Every row comes from one small tree of marks. The marks that hang from a mark follow it in brackets, in alphabetical order. Every link used is in the known rows. Which tree was each row made from?
Known rows:
zuzif(nupig(nonos)): [ 15  33  -2 -10 -53 -40 -19   7 -12 -44 -20 -23  40 -54 -49  33  -4]
zuzif(mupo(segipe(mirum nupig sivu))): [ -9  79  -3   2 -34 -53  -3 -16 -15  11 -14 -48  -5 -35   1  -4  32]
zuzif(mupo(segipe)): [ 14  56  -9 -25 -42 -12  17   8 -14   6 -12 -52  19 -44 -14  20  13]
segipe(nupig sivu(nonos zuzif)): [  0  33   1 -19  15  24 -41  -1   7   9 -55 -50  20 -29  -1 -11   3]
segipe(mirum nupig sivu): [ -2  46   4  11   3 -67 -38  -6  -9  -9 -29 -41  22 -19  -3 -15   6]
segipe(sivu): [ 15  20 -21 -10   0 -15  -8  -4  -2   2 -28 -54  35 -10  -8  33 -11]
sivu(nonos(mirum nupig) segipe zuzif): [ 13  30 -20 -74  -1  24 -19  16  10 -20 -47 -20  -3   8 -26   2 -15]
zuzif(mupo(segipe(mirum nupig))): [ -1  79  13  -8 -41 -55  -4   6 -19  -4 -11 -43   6 -49 -10 -18  27]
segipe(nupig(nonos) sivu): [  4  18   6   4 -21 -34 -14   7 -18 -17 -34 -46  23 -37 -25  -3  -3]
sivu(zuzif): [ 37  17  14 -33  -8   8 -39  32  13 -14 -20 -41  41 -21 -25  16 -24]
zuzif(mupo(segipe(sivu)) nupig(nonos(mirum))): [-15  75 -24 -12 -79 -21   3 -42 -26 -22  -9 -26   5 -20 -21  59  26]
sivu(segipe(mirum nupig(nonos))): [ 24  48  11 -29 -42 -71 -14  34  -7 -51 -38 -24   9 -29 -49 -47   6]
nupig(nonos): [ 26   6  -1 -17 -41 -26  -8  27 -14 -42  -9 -29  40 -38 -44  15 -15]
nupig(nonos(mirum)): [ 14  13  -3 -27 -34 -12 -16  15 -28 -57 -11 -21  44   1 -38  26 -20]
segipe(mirum nupig sivu(nonos zuzif)): [ -3  52  -2  -7  11 -18 -63  -8  13  -8 -37 -32  12 -20   5 -22  11]
sivu(nonos segipe): [ 24  38 -37 -60 -13  14   7  20   0 -22 -63 -45  25 -24 -25 -10   2]
sivu(nonos): [ 10  26 -24 -31   2  14 -14  11  -8 -17 -39 -43  48 -36 -12   8  -2]
sivu(segipe(mirum) zuzif(mupo nupig(nonos))): [ 15  83 -11 -48 -78 -56 -40  20  27 -41 -23   0   9 -29 -52   0  15]

Which tree is each row?
[ 11  40 -29 -22 -17  36   5 -47 -23  -7 -24 -49   1   6   6  38  11] | mupo(segipe(sivu(nonos(mirum))))
[-12  36 -15  -9  17   1 -17  -6 -14   7 -62 -58  29 -37   2 -10   8] | segipe(nupig sivu(nonos))
[ 12  56 -16 -27 -28  46 -26 -52  -4  -8 -24 -38  -6  -1  -2  51  14] | mupo(segipe(sivu(nonos(mirum) zuzif(nupig))))
[ 17  35  10 -45 -32 -24  -1  34 -26 -49 -57 -37  17  -8 -48 -26  -8] | sivu(segipe(nupig(nonos(mirum))))
[-23  74 -24 -52 -19  31 -48  -9   0 -18 -43 -20  46 -15  -8  33   8] | sivu(nonos(mirum) zuzif(mupo nupig))
[  3  54  13 -11 -62 -27  13  15 -26  -9 -16 -46   6 -64 -31  -9  20] | zuzif(mupo(segipe(nupig(nonos))))
[ 31  63   4  -1 -46 -28 -38 -41  14 -10   6 -29 -15 -16 -12  37  16] | mupo(segipe(mirum sivu(zuzif(nupig))))
[ 30  29  33  -5 -53 -20   6  10 -29 -27 -14 -48  -2 -58 -38 -11   8] | mupo(segipe(nupig(nonos)))
[ 12  27  20 -11   9  -5 -41  11   6   9 -43 -55  22 -22  -9  -2 -12] | segipe(nupig sivu(zuzif))
[  1  66 -35 -85 -18  45 -19  16   7 -18 -59 -27  25  12 -16  -2   3] | sivu(nonos(mirum) segipe zuzif(mupo))
[  6  42 -27   2 -23 -35   1 -41  -3   4   7 -30 -30 -28   1  23  23] | mupo(segipe(mirum sivu(nonos(nupig))))
[ 10  44  -8 -35 -16  26 -50  -2  15 -19 -41 -29  40 -45 -21  23   0] | sivu(nonos zuzif(nupig))
[ 21  38 -16 -30 -21  55 -17 -39  -5  -4 -18 -43  -6  12   4  37   7] | mupo(segipe(sivu(nonos(mirum) zuzif)))
[ 10  30 -11 -51   6  51 -46   5   0 -29 -36 -28  41   9  -9  18 -15] | sivu(nonos(mirum) zuzif)
[ -1  48 -24 -48 -13  31 -34  22  14   0 -35 -36  41 -37  -9   6   5] | sivu(nonos zuzif(mupo))
[ 25  56  31   2 -30 -49 -14   0 -19 -22  -9 -43  -3 -43 -17 -21  16] | mupo(segipe(mirum nupig))
[-25  72 -13 -13  -1 -23 -56  -6  12   5 -37 -31  17 -26  11 -24  25] | segipe(mirum nupig sivu(nonos zuzif(mupo)))
[ -7  59  13 -21 -55 -17   6   7 -39 -23 -17 -39  10 -32 -25   0  16] | zuzif(mupo(segipe(nupig(nonos(mirum)))))
[-26  41 -22 -52   0  15 -30  11  -1   0 -24 -16  21 -13  -7  21  -7] | sivu(nonos(mirum nupig) zuzif(mupo))
